Each row was made from one path, in order. Every step used is in the known rows, and no mark comes twice. Write each row's path.
(in the rows, 128 means zero)
Known rows:
diro vizub vorif: [143 124 145 117 145 137 123 134 155 121  98 128 134 123 126 111 165 144
 118 117 147 123 135 167 148 117 132 116 128 107 129  84 129 126 136 128
  99 136 134 129 156 129 103 135 139 138 134 136]
vipo vorif vizub diro: [157 110 182 139 161 136 148 143 148 113 116 131 130 106 137 116 162 124
 118  98 117 133 142 107 152 134 158 134  96 120  95  64 114 120 119 144
 115 168 145 127 127 131 113 124 141  95 129 144]
muke diro vizub dasesug: [128 135 146 102 149 134 127 146 196 119  98 118 116 111 139  90 172 131
 142 125 162 133 135 122 142 128 138 121 110 141 124 111 113 141 134 141
  84 128 146 127 159 156  95 122 146 140 123 131]
kala diro vizub vorif: [143 129 143 109 150 129 114 137 206 121  78 139 119 119 123  97 168 128
 115 118 160 126 139 165 159 114 129 118  95 109 128  89 130 148 148 136
  98 138 136 127 137 125 110 133 154 141 147 134]
vipo vorif vizub diro kala: [152 107 159 147 156 140 156 143 135 109 117 139 128 104 138 109 163 105
 148  86 118 135 144 101 149 130 161 137  78 125 100  59 121 105 130 142
 109 162 151 128 125 135  95 128 145  88 112 151]
vipo vorif: [132 119 143 139 148 138 124 148 160 110 121 127 116 114 138 120 146 125
 131 121 116 115 141 129 148 120 141 123  95 128 123  84 127 118 132 134
 107 152 135 124 136 119 122 134 129 118 126 139]
muke diro vizub dasesug karo sunu: [109 149 155 127 159 132 118 152 188 117  84 122 124 122 129  98 146 133
 113 130 138 130 131 108 125 133 141 126 156 149 110 121 121 136 145 138
  67 127 149 132 133 148  98 119 143 143 111 126]
vorif vizub diro kala sunu karo: [144 124 138 161 140 126 167 142  74 116 103 134 127 133 136 119 134 105
 130  86  97 121 136 120 160 135 161 124  88 153 115 102 125 113 148 144
 112 142 153 119 126 129  99 122 138 109 142 155]
muke diro kala sunu: [129 147 101 144 124 120 125 145 132 106  91 132 128 129 138 103 143  94
 156 100 111 111 138 112 133 116 148 127  77 183 138 125 131 122 138 134
  96 122 145 130 116 147  97 129 128 125 103 140]
kala sunu karo: [124 136 118 157 132 125 138 148  94 117 107 124 114 145 136 132 115 125
 117 120  98  97 136 146 155 125 140 111 111 158 136 124 131 130 147 134
 113 133 139 114 132 113 122 128 121 143 157 143]
vizub diro kala sunu karo: [135 126 119 153 126 129 155 146  67 109 131 135 114 133 132 114 116  98
 144  93  95 112 152 133 159 130 156 120  74 165 132 122 126 115 156 137
 105 133 153 114 118 119 114 123 125 130 142 156]
sunu karo dasesug vizub diro: [126 121 143 143 121 124 205 160  82 131 141 123 106 114 125 121 107 125
 122 136 126 131 143 130 151 137 146 115 126 125 122 121 134 142 143 143
  97 119 154 111  85 114 117 121 137 111 192 143]
vizub vorif vipo diro kala sunu: [136 141 149 140 128 124  76 128 158 110  96 123 165 132 136 114 149 116
 124 106 123  91 148 133 144 115 155 138  60 163 122  74 141 106 148 136
 100 164 154 140 117 128 100 125 131 128 127 158]
karo dasesug: [112 136 130 152 135 128 139 160 117 142 122 127 134 117 141 121 126 138
 140 145 131 127 126  93 127 124 131 120 106 129 132 109 139 131 131 129
 103 121 137 125 127 120 103 130 122 116 150 137]
gibud zapot: [125 126 121 159 158 128 123 151  77 113  99 126 139 121 124 107 136 126
 146 131 124 119 139 138 134 118 137 131 114 125 102 106 129 125 132 136
 112 143 144 120 107 131 117 139 127 115 126 129]
dasesug karo zapot gibud: [111 128 143 171 161 127 135 158  72 100 145 114 149 137 113 106 127 107
 123 145 139 112 102 142 161 114 132 134 156 129 112 113 107 131 144 139
  89 155 144 123  85 121 138 123 119 144 141 133]
diro kala: [118 124 115 148 135 129 130 149  97 125 116 130 123 116 134 105 130 110
 167 115 122 136 138 117 145 113 136 122  94 136 133 106 139 113 137 137
 103 130 142 133 132 132  98 135 124 117 126 145]
muke diro vizub vorif: [142 138 154 105 144 133 119 134 181 103  83 128 136 124 126  97 178 133
 116 110 156 129 133 161 157 116 139 128 121 127 127  97 119 141 135 135
  94 129 136 136 129 139 103 134 150 136 127 130]
vorif vipo diro kala: [122 132 167 141 137 117  83 138 127 128 102 120 145 114 141 101 131 109
 146 118 139 141 149 110 148 120 144 139  85 151 102  92 147 121 136 147
 108 163 158 149 106 128  96 123 128 112 148 155]
diro kala sunu karo dasesug: [109 140 104 169 125 131 151 160  88 126 120 133 130 135 144 133 103 109
 141 122 111 100 127 117 137 127 143 111  84 157 146 118 142 121 163 124
 101 116 143 115 128 107  89 131 125 124 146 154]
dasesug vizub diro: [143 113 144 133 127 119 184 146 100 131 128 122 108 106 119 103 133 120
 133 124 121 137 152 128 140 128 145 118 123 129 112 112 132 131 123 147
 102 133 152 128  96 143 124 122 134 113 159 138]
bero diro vizub vorif vipo: [160 128 172 109 161 124  93 126 200 110  87 134 167 119 115 108 165 150
 118 120 146 140 133 184 149 118 145 146 124 110  92  84 123 142 133 133
 109 154 145 135 121 119  87 127 152 122 180 138]
karo dasesug vizub vorif vipo diro: [122 134 182 127 123 119 126 144 170 129 100 107 158 113 131 121 137 137
 106 147 151 110 139 128 133 125 145 133 117 123 107  72 148 134 132 142
  92 151 157 142  79 121 101 121 143 113 176 144]
muke diro vizub dasesug karo zapot: [128 135 152 123 174 136 134 155 168  80  93 107 133 132 122  88 172 109
 142 141 155 126 128 146 154 128 138 137 134 145 114 125  98 143 144 143
  66 145 147 126 141 150  87 117 147 148 104 121]
karo zapot gibud: [107 122 134 156 147 130 126 151  66 112 159 113 155 128 120 101 129 110
 137 142 151 122 108 126 145 111 134 127 139 130 105 104 107 125 138 140
 101 148 143 121  83 121 129 127 124 135 137 135]
sunu kala diro vizub dasesug: [137 132 118 114 149 135 128 148 252 121  96 136 105 109 147  99 163 123
 157 122 174 153 133 138 151 119 129 118  72 140 137  97 132 147 142 151
  93 131 141 136 182 140 115 122 153 136 143 138]
zapot gibud: [110 133 129 153 143 126 122 149  90 136 151 125 131 116 131 106 129 126
 123 129 144 121 110 117 148 115 131 119 137 123 117 102 123 127 135 138
 109 138 141 123 102 127 139 128 120 132 159 144]
karo sunu kala diro muke: [111 139 125 147 121 126 103 151 175 141  89 148 108 125 152 101 115 121
 142 128 113 147 135 104 116 110 143 120 117 166 124 104 155 138 140 148
  94 122 143 155 118 113 159 127 151 131 146 125]
bero diro vizub dasesug karo: [146 135 150 128 186 133 126 153 181 109  86 124 120 115 122 101 157 147
 132 143 135 121 127 163 151 130 136 136 113 117 113 127 115 141 145 135
  86 141 144 124 156 144  98 115 140 138 151 132]
vipo vorif vizub: [141 115 163 149 161 135 136 145 163 115  93 124 134 113 141 127 167 129
 121 112 123 123 125 111 147 126 144 130 111 118 103  61 126 121 122 140
 115 163 136 128 145 129 103 132 138  99 126 138]
vorif vipo: [131 130 155 138 138 116 109 141 143 132 116 121 140 120 130 115 136 131
 130 129 121 143 134 124 140 121 136 131 126 139 103  93 134 134 121 143
 113 154 144 137 126 119 105 127 128 119 171 143]
dasesug vizub diro kala: [141 109 122 138 119 122 188 147  91 127 128 128 108 101 120  98 130  98
 161 107 120 137 156 123 138 122 149 120 102 133 116 110 142 118 135 146
  96 130 158 129  94 145 104 126 138 104 142 147]
vorif vizub diro: [147 120 168 141 155 125 157 143 100 128 111 130 134 115 133 109 155 135
 128 109 116 145 135 102 152 133 150 131 102 126  97  84 122 124 116 148
 117 148 147 131 117 143 115 120 136 103 142 141]
vipo diro kala: [116 132 144 149 140 129 100 145  97 125  97 123 126 114 144  99 132 114
 153 120 130 124 149 101 151 116 138 129  77 144 124 108 144 120 143 144
 104 143 149 142 120 137 111 126 123 125 120 150]
bero diro kala sunu karo: [130 142 111 161 147 126 135 148  98  93  95 139 135 136 128 118 114 111
 148 110  94 107 134 158 159 118 151 133  76 155 122 136 131 124 160 133
 116 124 144 117 113 113  96 129 131 130 163 148]
dasesug karo sunu kala: [110 141 133 174 145 129 119 156 139 117 107 136 133 133 132 131 112 124
 128 126 108 144 124 118 135 119 136 137 150 157 121 111 149 125 139 146
  92 127 132 150 127 122 136 125 122 127 125 131]
bero diro vizub dasesug: [139 129 144 115 166 135 121 146 187 126  96 127 130 106 131  96 159 151
 149 138 150 133 131 147 142 125 138 126  97 117 112 115 116 134 136 134
  99 133 146 121 160 143  91 119 143 133 154 134]
muke diro kala: [117 141 120 137 134 124 130 148 124 106  99 130 124 118 134  92 146 100
 167 110 127 140 135 112 152 113 141 135  92 154 129 117 131 126 136 143
  95 123 144 140 115 143  99 136 135 121 120 139]
vizub dasesug karo zapot: [115 126 138 152 169 137 140 162 120  90 119 104 134 136 120 105 148 121
 154 159 120 106 128 136 151 122 133 137 105 139 121 109 110 115 143 143
  74 153 148 123 141 136 112 122 125 146 118 129]

Which path is each row?
[153 131 162 105 144 120  97 129 235 121  79 138 136 120 121 102 169 127
 105 115 162 138 139 169 156 117 134 129 102 117 107  73 129 153 140 142
 104 156 144 133 129 117  95 129 161 129 176 141]
kala diro vizub vorif vipo
[129 128 149 133 119 121 155 147 173 131 118 115 157 116 123 129 139 134
 118 144 144 116 127 142 120 120 142 131 134 114 113  70 146 129 129 135
  92 137 151 131  92 119  87 131 147 105 179 141]
karo dasesug vizub vorif vipo
[128 119 139 114 148 139 127 148 174 142 116 117 118 111 135 103 156 144
 142 132 154 127 134 126 136 127 131 106 112 122 128  99 121 126 137 135
  89 135 144 122 176 145  94 123 136 137 128 139]
diro vizub dasesug
[138 131 176 114 150 138  95 132 160 124  83 120 138 121 135 102 165 149
 104 121 162 113 148 152 159 121 136 120 106 116 125  88 133 133 142 134
 100 150 141 139 137 132 112 123 136 140 126 139]
vipo diro vizub vorif
[143 139 127 132 167 135 133 157 252 109  83 136  92 118 137 103 160 113
 142 126 160 144 127 156 161 126 127 127  94 142 141 106 132 149 153 151
  80 139 139 135 186 139 115 118 149 141 143 137]
sunu kala diro vizub dasesug karo
[132 139 118 143 142 125 124 151 196 113  95 143 111 120 141 108 140 109
 159 123 141 154 130 132 160 111 129 133  81 151 135 106 141 146 136 155
 110 130 134 142 139 125 137 131 138 123 158 134]
sunu kala diro
[133 113 153 131 165 144 141 150 198 115 107 116 130 107 147 120 178 133
 135 120 129 111 123 105 141 130 145 127  86 116 109  49 115 106 128 142
  95 162 145 121 166 141 101 126 142 112 121 140]
vipo vorif vizub dasesug
[128 133 171 130 135 127  79 131 148 110 101 122 160 120 133 103 148 117
 135 114 139 120 146 135 159 114 147 145  73 136 113  68 140 111 145 144
  98 166 155 149 112 123 100 127 137 124 142 155]
vizub vorif vipo diro kala
[119 136 134 146 161 133 137 161 145 116 114 114 106 125 130 111 142 134
 138 145 114 108 131 124 153 126 131 129 107 133 136 109 120 119 141 141
  77 143 145 127 159 140 122 122 122 146 137 137]
vizub dasesug karo
[160 113 142 150 151 136 152 141 144 110 111 142 130 114 141 119 162  97
 133  77 104 110 144 101 131 131 168 128  60 150 106  66 126  99 133 133
 109 164 150 121 130 139  91 125 140  93  98 154]
vipo vorif vizub diro kala sunu
[127 136 181 138 141 116  75 138 140 132  96 112 145 118 141 108 134 132
 119 132 135 138 148 113 148 125 140 139 102 146  98  98 137 135 126 150
 112 167 151 145 114 127 118 118 125 122 161 147]
vorif vipo diro
[134 120 152 128 111 124 187 161  96 158 128 124  99 105 137 101 115 128
 136 147 113 126 152  99 104 133 155 106 126 136 123 111 141 138 128 133
  84 124 160 132  88 132 132 120 142 109 164 132]
karo dasesug vizub diro muke
[149 138 175 101 140 123 100 127 214 105  83 124 151 125 124 100 179 131
 111 108 162 143 132 164 150 121 143 139 135 132 108  81 116 146 129 139
  96 149 142 142 124 134  90 129 154 127 151 135]
muke diro vizub vorif vipo
[ 99 139 139 156 151 132 120 160 134 133 114 118 130 126 128 117 121 142
 124 147 103 112 128 100 125 128 136 125 129 141 117 108 131 111 143 140
  74 133 149 131 133 132 121 122 124 144 121 133]
vizub dasesug karo sunu
[111 141 121 155 129 124 105 151 181 122 101 149 131 122 140 113 120 117
 142 122 130 157 132 108 134 111 134 129 102 159 121 107 152 137 136 152
 105 123 135 147 116 117 136 129 140 124 139 133]
karo sunu kala diro
[122 149 108 152 126 125 140 148 106  90  91 129 119 140 137 110 126  96
 142  99 103 111 135 136 162 121 150 127  89 181 137 134 128 128 157 139
 101 121 145 121 120 127 104 131 133 137 133 145]
muke diro kala sunu karo
[138 128 137 122 149 122 113 144 180 140  78 139 107 112 132  96 148 123
 127 123 155 141 143 137 152 119 125 110 104 126 118 112 137 160 139 140
 109 135 137 126 132 129 105 128 147 129 155 135]
kala diro vizub
[127 134 131 141 135 127 104 143 210 136  85 150 127 116 139 111 130 120
 134 116 158 166 133 120 128 116 133 117 121 148 116 106 153 151 143 148
 105 121 134 143 128 123 117 126 152 124 134 132]
karo sunu kala diro vizub
[119 116 127 149 117 127 210 162  64 127 139 126 113 109 125 114 101 100
 150 123 127 135 144 123 149 133 151 117 108 128 126 119 143 131 155 143
  94 115 160 117  83 118  93 125 142 103 172 153]
sunu karo dasesug vizub diro kala
[124 139 154 153 130 118  91 137 111 118  96 120 142 137 144 119 114 103
 124 106 117 107 150 134 161 127 153 129  81 174 113 107 142 126 158 144
 112 163 157 132 109 112 103 118 127 129 162 162]
vorif vipo diro kala sunu karo
[114 146 136 161 141 124 109 159 176 130  76 147  94 134 144 105 110 113
 124 131  98 140 129 120 128 114 142 130 132 168 129 110 151 141 149 147
  83 131 141 158 117 115 160 125 145 137 146 123]
dasesug karo sunu kala diro muke
[132 128 188 108 151 130  76 134 192 143  99 105 137 109 146  99 158 146
 123 132 171 136 147 121 141 135 141 123 101 138 100  91 128 136 134 146
  96 166 158 135 155 141  92 108 140 132 149 148]
vorif vipo diro vizub dasesug
[139 125 108 150 108 121 194 156  94 139 134 132 122 108 132 118 116  97
 149 116 116 108 149  96 103 130 156 109  76 157 131 115 150 120 138 127
  91 115 158 118  90 138  89 122 134 100 132 150]
karo dasesug vizub diro kala sunu
[136 121 160 149 188 142 145 158 195 105  94 114 121 116 137 123 172 130
 121 128 113 101 120 122 155 134 143 137 102 117 108  60 112 109 134 140
  84 169 144 123 166 140 104 124 140 117 120 140]
vipo vorif vizub dasesug karo
[134 128 146 129 166 136 130 154 172 129 104 116 106 120 131 107 155 138
 123 136 140 118 131 142 150 132 128 116 132 122 131 108 121 132 144 136
  79 141 143 125 172 144 101 119 131 144 131 137]
diro vizub dasesug karo
[127 135 132 126 136 136 102 137 232 115  85 152 141 124 131 113 147 127
 123 107 159 148 130 150 138 110 136 125 115 134 124  81 147 138 150 142
  97 124 131 145 138 116 117 132 159 136 129 132]
karo sunu kala diro vizub vorif
[104 135 138 155 134 132 153 162  91 130 123 124 126 129 139 128 107 138
 129 144 123 126 125 120 157 127 132 118 115 128 135 118 134 139 148 135
 106 121 141 119 122 100 114 130 126 126 176 143]
sunu karo dasesug
[131 120 130 130 125 125 165 144 143 115 104 115 125 119 116 114 148 132
 123 131 128 106 137 165 142 111 136 122 130 109 129  87 138 118 133 139
  92 130 142 130 108 136 120 136 139 125 151 134]
dasesug vizub vorif
[129 141 138 151 154 125 107 150 212 126  73 150 113 125 132 112 125 113
 118 118 142 158 132 138 142 121 131 125 147 152 116 117 151 157 150 147
  92 128 133 147 131 121 120 124 147 130 136 130]
dasesug karo sunu kala diro vizub
[132 129 133 107 151 131 125 149 217 135  93 130 100 106 137  90 164 131
 139 133 162 132 138 127 146 123 127 110  74 122 125 102 124 145 145 143
  90 136 146 118 160 142 107 124 150 140 144 137]
kala diro vizub dasesug
[114 124 169 156 174 141 126 157 192 115  92 120 138 117 136 129 153 136
 105 125 107 104 120  96 126 135 148 134 126 123  94  59 124 104 138 139
  81 160 146 128 144 132 104 121 141 117 105 135]
vipo vorif vizub dasesug karo sunu
[130 137 184 124 140 123  77 130 160 114  99 113 156 125 132 109 151 142
 108 129 138 116 145 143 159 117 143 145  93 135 108  70 133 127 135 147
 105 171 151 145 115 121 120 123 132 133 156 146]
vizub vorif vipo diro
[153 132 126 115 143 135 119 138 241 104  86 147 119 123 132 106 172 119
 136 106 167 144 129 178 165 110 130 128  91 127 144  82 139 147 146 145
 102 132 129 142 154 124 120 133 156 133 145 135]
sunu kala diro vizub vorif
[107 128 132 152 121 123 190 164 102 135 117 115 114 120 129 131 103 127
 126 149 132 123 128 139 144 129 133 110 144 122 128 118 145 146 146 141
  99 115 145 117  96 112 106 130 136 117 192 139]
sunu karo dasesug vizub
[103 142 126 158 147 138 123 160 168 116 121 126 130 128 139 126 125 133
 142 135 118 131 119 111 130 123 138 135 128 157 130 104 138 112 142 147
  77 130 141 144 161 133 134 122 127 139 114 134]
vizub dasesug karo sunu kala
[132 136 192 118 131 125  73 132 153 129  86 113 138 131 142  97 150 145
 107 133 117 112 151 142 142 118 154 135 104 140 113  67 134 122 136 140
  94 170 157 155 119 120 144 122 140 138 167 139]
vizub vorif vipo diro muke
[115 133 113 156 113 120 186 161 104 134 110 118 119 131 134 141 101 120
 114 141 119  91 131 133 129 131 141 101 127 148 133 128 146 140 149 131
 100 111 143 108 106 115 103 126 132 122 176 141]
kala sunu karo dasesug vizub
